Each row comes from the steps of one path. Every step used is in the known rows, and no mark comes twice. Write the path behind each row, first mark first.
Known rows
J-M-F-H-S: 1.736, -0.553, -2.392, 2.091, 0.199, 0.202, 1.442, -0.891, -1.791, -2.019, 2.159, -2.611, -0.441, 4.680, 2.320, -2.952, 4.746, 1.795, -4.347, 1.508, -4.481, 2.205, 1.986, -3.912, 1.466, -2.069
U-J-M-F: 0.586, 3.645, 2.612, 2.838, -3.334, -0.049, 0.313, 0.885, -3.171, -1.075, 0.765, -0.352, -1.311, 4.770, 1.981, -0.440, 0.903, -0.010, -2.718, -2.510, -4.254, -4.007, 1.667, 1.354, 0.898, -2.871
Z-U-J-M-F: -2.236, 4.718, 3.327, 4.189, -1.881, -1.735, 0.347, 2.407, -1.133, -4.099, 1.744, -2.340, -0.974, 3.273, 1.401, 0.761, -1.778, 0.305, -0.440, -3.100, -2.261, -7.470, 2.877, 2.821, 1.805, -1.683
J-M-F-A: 2.367, 1.815, 0.291, 2.806, -4.206, 0.970, 2.476, -0.007, -1.507, 0.329, -1.170, 1.980, 1.077, 6.767, 2.701, -1.510, 2.494, 1.469, -3.978, -1.401, -5.408, -0.794, 3.151, -2.285, -0.404, -1.152
U-J: -2.731, 1.704, 5.306, -1.372, -0.155, -0.239, -2.496, -0.445, -1.360, -1.053, -1.590, 2.666, -1.046, -0.346, -0.129, 2.283, -1.778, -1.459, 1.122, -2.883, -0.318, -2.567, -2.497, 2.440, 0.149, -1.787
Z-M-F-A-S: 0.944, 3.802, -0.949, 3.196, -3.585, 1.035, 0.803, -1.635, 1.107, 1.555, 0.879, 0.580, 1.529, 2.019, 1.336, -1.411, -1.189, 1.613, 2.825, -1.510, -0.601, -1.662, -0.189, -4.471, 0.308, 1.735
M-J: 0.269, 0.881, 2.053, -0.429, 0.168, 1.975, -0.901, 0.425, 0.117, 1.230, -0.151, 0.399, -0.361, 2.289, 1.182, 1.518, -1.735, -0.176, 0.108, -1.575, 0.338, -1.592, 2.114, 3.026, -1.529, -0.449
P-F-H-S: -0.814, -3.950, -3.749, -0.046, 4.608, -0.435, -0.226, -3.037, -0.248, -2.011, 0.809, -2.048, -0.342, -2.189, -1.103, -0.898, 1.881, -0.598, -0.049, 1.183, 0.560, 1.345, -2.665, -1.174, -1.248, 1.551
F-M-Z: 0.448, 1.935, -2.375, -0.143, -1.572, 1.809, 1.053, 2.039, 2.764, 1.792, 1.263, 2.678, 1.068, -0.055, 0.854, -1.813, 2.354, 0.733, 0.424, -1.735, 1.019, -1.165, -0.524, 0.936, 1.216, 0.313
P-F: -0.767, -3.027, -1.557, -1.817, 2.634, 0.366, -1.237, -0.289, -0.292, -1.383, -0.803, -1.232, -0.335, -0.877, -1.481, 2.425, -2.496, -1.254, 0.706, -1.609, 1.762, -3.330, -0.254, 3.130, -2.411, 2.154
U-Z: -1.135, -0.559, 4.984, -4.510, 1.643, 0.994, -3.920, -0.515, 0.522, 0.104, -1.997, 4.539, -0.974, -1.720, -0.952, 4.080, -1.342, -1.523, 2.558, -3.624, 1.850, -1.183, -3.206, 1.889, 1.937, -0.404
H-S-A: -0.170, -5.863, 0.726, -5.112, 4.256, 0.573, -1.791, -1.655, -0.013, 0.009, -4.020, 0.440, -0.892, -1.918, -0.034, 0.396, -1.219, -1.187, -2.049, 4.939, 0.389, 3.380, -0.802, -1.253, -2.188, 2.468
Z-M-F: 0.618, 1.656, -4.519, 0.987, -2.020, 2.046, -3.093, -0.029, 1.568, 0.031, 1.213, -1.861, 0.677, 4.793, 0.995, 0.279, -1.325, 1.265, 1.042, -2.076, 0.140, -4.946, 0.682, 1.833, 0.413, 2.151
Z-U-J-M-F-H-S-A: -0.791, 1.483, 0.964, 4.765, -0.788, -1.858, 2.190, -1.178, -2.004, -2.767, 0.889, -2.387, -0.793, 1.984, 1.068, -4.092, 4.641, 0.183, -2.215, 3.542, -4.072, -1.182, 0.356, -1.501, 0.176, -0.917
S-H-F: -0.732, -5.117, -1.557, -2.433, 4.713, -1.038, -1.133, 1.650, -0.043, -0.746, -2.887, -0.690, -1.362, -1.821, -0.870, -0.239, -0.678, 0.490, -1.215, 3.776, 1.836, 4.085, 0.509, 1.577, 0.677, 0.142
P-F-M: -0.580, -1.552, -4.854, 1.269, 1.583, 0.772, 1.806, -0.441, 0.071, -0.602, 1.865, -1.523, 0.615, -0.830, -0.404, -1.210, 0.711, -0.981, -0.249, -2.049, 1.903, -3.400, -0.356, 2.817, -1.456, 2.012
H-F-P: -1.227, -0.696, -3.164, -1.475, 2.291, -0.415, 0.266, 2.761, 0.709, 1.131, -1.680, -0.178, 0.237, -0.576, -0.703, 0.121, -2.345, -0.613, -1.056, -1.522, -0.188, 3.333, -1.002, 0.019, 0.859, 0.511
A-F: 0.002, -2.038, 2.423, -3.602, -0.235, -1.601, -1.746, 1.739, -0.882, -1.057, 0.828, -2.439, -0.272, -0.605, -1.708, 4.977, -4.423, -0.527, 0.196, -0.560, 2.281, 1.236, 2.230, 2.314, -0.988, -2.069
A-F-H-S: -0.201, -2.838, 0.293, -1.891, 1.659, -2.433, -0.513, -0.795, -0.794, -1.717, 2.480, -3.021, -0.427, -1.808, -1.156, 1.672, 0.005, 0.275, -0.484, 2.414, 1.047, 5.828, -0.218, -2.185, 0.254, -2.690
F-A-S-H: -0.204, -1.734, 5.916, -1.464, 0.910, -0.579, 3.154, -0.872, -1.062, -0.009, -2.216, 4.163, 0.649, -3.619, -1.083, -1.119, 1.724, -0.243, 2.313, 1.635, 0.323, 4.980, 0.194, -5.794, -0.649, -1.389
J-M: 0.096, -0.523, 2.373, -3.130, 0.416, 0.049, -0.640, 0.924, -1.494, -2.107, -2.252, 0.109, -1.533, 1.853, 0.742, 3.031, -2.437, 0.751, -4.233, -0.942, -2.389, -1.904, 3.377, 0.617, 0.279, -1.784
H-S: -1.907, -3.480, 1.048, -3.949, 5.108, -0.112, -2.789, -0.702, 0.816, -1.751, -1.439, -0.200, -1.282, -1.834, 0.842, 2.079, -3.120, -0.386, -1.042, 1.179, 1.029, 1.848, -0.931, -1.183, 0.541, 1.112
A-F-M: 0.137, -0.391, -0.948, -0.622, -1.261, -1.099, 1.398, 1.504, -0.701, -0.242, 3.581, -2.691, 0.681, -0.549, -0.554, 1.440, -0.970, -0.252, -0.828, -0.974, 2.266, 1.129, 2.145, 1.805, -0.068, -2.125
M-F: 0.303, -0.778, -0.563, -0.304, -1.117, 1.537, -1.401, 1.168, 0.049, -0.339, 1.131, -0.723, 0.887, 5.309, 0.794, 0.380, 0.546, 0.116, 0.779, -2.394, -0.068, -1.063, 1.390, 1.337, -0.508, -0.069

Which path is each row?
-2.494, 3.111, -1.866, 1.329, -0.101, 0.153, 1.036, 3.554, 4.943, -1.090, 2.297, 0.825, 1.458, -1.563, 0.207, -0.674, -0.365, 1.051, 2.690, -2.296, 2.951, -4.387, 0.632, 2.516, 2.115, 1.529 => F-M-Z-U
2.056, -1.919, 0.858, -3.599, -2.450, -0.566, 2.159, 2.335, -1.987, 2.542, -0.495, -0.672, 1.677, -0.796, -3.419, 1.435, 0.092, -2.632, -0.140, 0.893, 0.081, 4.668, 1.503, -0.314, -3.743, -0.987 => S-A-F-P
-3.591, 6.346, 1.257, 3.789, -1.543, -0.855, 0.948, 2.649, 3.433, -0.915, 2.464, 2.371, 0.471, -2.756, 0.344, -1.443, 0.117, -0.077, 3.593, -3.394, 1.947, -6.373, -2.031, 3.261, 2.793, 0.114 => F-M-Z-U-J
-1.248, -1.415, -1.315, -0.062, 1.264, -0.701, -0.692, -0.563, 1.165, 1.013, -4.329, 2.498, 0.027, 0.592, 1.194, 0.249, -2.514, 0.988, -1.950, 0.814, -0.898, 2.900, -1.614, -0.091, 0.046, 1.114 => H-F-A
0.582, 1.164, 3.036, 1.928, -2.589, 0.477, 2.458, -0.431, -0.289, 1.055, 0.530, 1.584, 1.740, 2.366, 1.123, -1.430, 0.663, 0.507, 2.429, -1.704, -0.892, 2.133, 0.452, -4.991, -0.498, -0.606 => M-F-A-S
-0.830, 2.094, 1.073, -3.168, 0.708, 1.511, -5.787, -1.692, 1.978, 0.463, -1.816, 3.503, -1.109, -2.323, -0.736, 4.202, -3.288, -0.311, 2.785, -3.396, 2.203, -4.925, -3.937, 2.440, 2.841, 1.837 => U-Z-M
-1.156, 2.875, 5.560, -0.584, -0.772, -0.917, -0.732, 0.120, -2.875, -1.926, -2.040, 1.550, -2.346, 0.435, 0.945, 2.088, -1.869, -0.446, -3.200, -1.985, -3.385, -3.785, 0.549, 1.650, 0.880, -3.140 => U-J-M
0.457, 3.608, -1.993, 0.851, -0.774, 2.673, -2.679, -0.655, 1.573, 1.695, 0.178, -0.622, -0.433, 1.922, 1.516, 1.513, -3.610, 1.199, 0.358, -1.158, 0.611, -5.452, 1.532, 3.623, -0.575, 1.777 => Z-M-J
1.787, -3.800, -0.359, -3.782, 1.403, -1.214, 1.640, 1.167, -1.274, 1.893, -0.351, -2.120, 0.552, -3.814, -2.305, 0.246, -0.871, -2.655, -1.682, 3.685, 0.412, 7.376, 0.488, -2.976, -2.586, 0.567 => H-S-A-F-P
1.885, -3.116, 1.038, -2.755, -3.031, -0.867, 0.713, -0.823, -2.297, 0.915, -0.120, -1.067, 1.148, 0.973, -3.104, 1.176, 2.917, -0.452, -0.256, 3.192, 0.144, 5.184, 0.970, 0.693, -3.747, -2.887 => S-A-F-H
2.034, -1.234, -6.915, 1.707, -0.993, 1.956, -1.143, -3.641, 0.627, 1.411, 0.432, -1.902, 1.003, 3.448, 0.657, -4.442, 4.923, 1.111, -0.716, 4.574, -1.559, 1.335, -1.529, -2.393, -1.328, 2.922 => Z-M-F-H-S-A
-2.576, 1.551, 1.360, -1.771, 0.721, -0.339, -2.073, 3.662, 4.750, -1.797, -0.173, 1.095, 0.456, -1.717, -0.777, 2.893, -3.663, 0.828, 3.747, -1.873, 2.833, -4.466, 0.751, 2.907, 1.227, 1.590 => M-Z-U
1.433, 4.620, -0.919, 2.783, -3.980, 2.489, -2.646, -2.874, 1.981, 2.981, -0.892, 5.183, 1.166, 2.481, 1.167, -0.145, 1.626, 0.368, 3.085, -4.032, -0.932, -3.932, -3.966, -0.663, 2.264, 2.580 => U-Z-M-F-A
1.184, 4.084, -2.581, 2.249, -3.559, 2.331, -3.232, -2.472, 1.192, 1.395, 2.341, 2.073, 1.018, 3.371, -0.318, -0.645, 4.740, 0.805, 3.928, -4.148, -0.226, -3.243, -4.124, 0.484, 2.941, 0.120 => U-Z-M-F-H
2.120, 3.542, 6.638, 5.194, -3.724, -1.398, 5.936, -0.165, -4.637, 0.041, 0.091, 2.667, -0.309, 0.225, 1.149, -4.737, 4.834, 0.020, -0.547, 0.826, -4.461, 1.768, 1.645, -5.869, 0.837, -3.930 => U-J-M-F-A-S-H
3.350, -2.883, -2.809, 0.939, -0.852, 0.608, 2.428, -1.847, -2.556, 0.011, -0.306, -1.989, 0.017, 4.637, 1.549, -4.504, 6.643, 1.149, -5.270, 5.314, -5.063, 3.987, 1.994, -3.878, -1.346, -0.812 => J-M-F-H-S-A
-1.224, -1.070, 1.595, -0.301, 2.115, -1.858, 1.188, -0.277, 0.628, 0.829, -3.049, 1.219, -0.464, -3.160, 0.477, 0.137, -4.428, 1.141, 0.081, 1.483, 0.451, 4.667, -1.244, -3.660, 0.564, 0.257 => H-F-A-S
0.894, 2.879, -1.738, 0.176, -1.663, 2.421, -4.710, -0.806, 1.685, 1.273, 0.919, 1.474, -0.140, 1.841, 0.367, 1.476, -0.491, 0.053, 3.536, -4.020, 1.454, -5.372, -2.731, 2.331, 2.870, 2.155 => U-Z-M-F
0.885, 2.053, -3.754, 2.048, 0.439, 1.468, -3.574, -3.509, 1.700, 0.777, 2.446, 0.616, -0.186, 0.472, 0.796, -1.834, 3.909, 0.713, 2.715, -1.137, 0.250, -0.704, -5.260, -2.223, 4.073, 1.649 => U-Z-M-F-H-S
-0.132, -4.659, -0.233, -3.134, 2.474, 0.499, -0.454, -3.363, -0.558, -0.050, -2.644, 0.954, 0.177, -0.273, -0.547, -1.826, 4.113, -0.408, -1.476, 4.920, -1.141, 5.475, -2.203, -2.995, -2.164, 0.419 => F-H-S-A
-4.033, 3.850, 6.084, 0.782, 0.530, -2.461, -0.782, 1.608, -0.831, -4.867, -1.033, -0.376, -2.117, -0.995, 0.441, 3.365, -4.533, -0.199, -1.072, -2.426, -1.628, -7.085, 1.862, 2.928, 1.796, -1.972 => Z-U-J-M
-1.605, -1.496, -5.290, 0.458, 2.590, -0.343, 0.412, 1.194, 1.156, 0.212, -0.051, -1.466, -0.230, -0.188, 1.229, -1.445, -1.268, 0.918, -2.596, 0.552, 1.360, 1.479, -0.352, 2.123, 1.574, 0.692 => H-F-M
-0.212, -2.450, 0.101, -1.555, 4.385, -1.789, 3.734, 3.564, -0.893, 0.703, -0.451, -1.120, -0.306, -5.746, -2.514, -2.328, -0.118, -0.893, 1.485, 1.955, 1.643, 7.599, 0.334, -4.471, 1.394, -0.863 => A-S-H-F-P
0.995, 4.537, 0.938, 0.164, -0.356, 2.943, -4.299, -1.532, 1.818, 2.905, -0.292, 2.610, -1.260, -1.166, 0.797, 2.603, -2.683, -0.142, 2.932, -3.225, 1.870, -5.946, -2.085, 4.017, 1.925, 1.832 => U-Z-M-J
3.467, -0.320, -1.513, 1.591, -3.224, 0.835, 3.760, 0.722, -1.778, 4.057, 2.568, -2.723, 1.124, 0.703, 0.039, -1.690, 1.622, -0.808, -1.845, 3.051, 1.321, 1.979, 4.016, 3.513, -3.905, -1.044 => S-A-F-M-J
-0.326, -1.153, 1.899, 0.467, 1.092, -0.738, 2.609, -2.054, -0.473, -0.048, -1.393, 1.134, 0.486, -3.720, -1.225, 0.558, -2.254, -0.923, 2.452, -1.068, 0.962, 0.046, -1.210, -3.060, -2.451, 1.755 => P-F-A-S
0.751, -6.086, -4.034, -1.060, 3.761, 0.219, 0.601, -3.909, -1.056, -0.117, -1.578, -1.329, -0.040, -2.266, -1.942, -2.509, 3.861, -1.376, -0.860, 4.990, -0.081, 2.947, -2.760, -1.261, -4.075, 2.829 => P-F-H-S-A
-2.817, 4.954, -2.391, 5.714, -0.164, -1.224, 1.937, 2.038, 2.965, -1.067, 3.375, -0.114, 0.255, -4.789, -0.853, -2.144, -0.187, -0.938, 4.204, -3.309, 3.001, -8.946, -2.538, 5.163, 0.969, 2.607 => P-F-M-Z-U-J
-0.313, -3.504, -0.942, 0.139, 2.298, -0.932, 0.959, -0.206, 0.191, 0.623, -4.615, 3.162, -0.059, -1.098, -0.026, -1.944, 1.206, 0.750, -1.443, 3.767, -0.433, 5.606, -0.545, -1.057, -0.023, 0.605 => S-H-F-A
2.242, 2.218, 3.143, 2.451, -3.242, -0.140, 4.292, 0.102, -2.034, -0.041, 0.060, 0.572, 0.401, 2.951, 1.980, -1.708, 0.686, 1.486, -1.919, -0.943, -4.020, 0.986, 3.504, -5.927, 0.308, -2.004 => J-M-F-A-S
0.320, -1.699, -3.175, 0.119, 1.274, -2.303, 2.254, 2.675, 3.547, 0.304, 2.653, -3.557, 0.494, -6.169, -1.044, -1.323, -1.317, 0.159, 0.416, 5.662, 4.095, 1.637, 1.599, 0.519, -0.041, 2.568 => H-S-A-F-M-Z-U
0.193, -0.872, 1.419, -1.717, -2.335, -1.587, -0.169, 0.118, -1.487, -1.100, 2.389, -1.801, 0.667, 0.913, -2.268, 2.809, 0.946, 0.288, 0.824, -0.598, 0.705, 3.326, 0.970, 0.495, -0.894, -4.117 => A-F-H
1.417, -6.264, 0.872, -4.948, 2.783, -1.722, -1.158, -0.394, -1.095, 0.074, -1.372, -3.123, -0.925, -3.581, -1.414, 2.264, -3.109, -1.353, -2.142, 6.183, 1.864, 5.629, 1.093, -0.259, -2.763, 0.706 => H-S-A-F
1.828, 1.975, -1.118, 2.708, -2.257, 0.306, 2.881, 1.744, -0.682, 2.103, 5.092, -3.439, 0.563, 0.734, 0.781, 0.019, -0.341, 0.037, -0.922, -0.715, 1.986, 0.232, 4.005, 3.486, -0.878, -2.370 => A-F-M-J
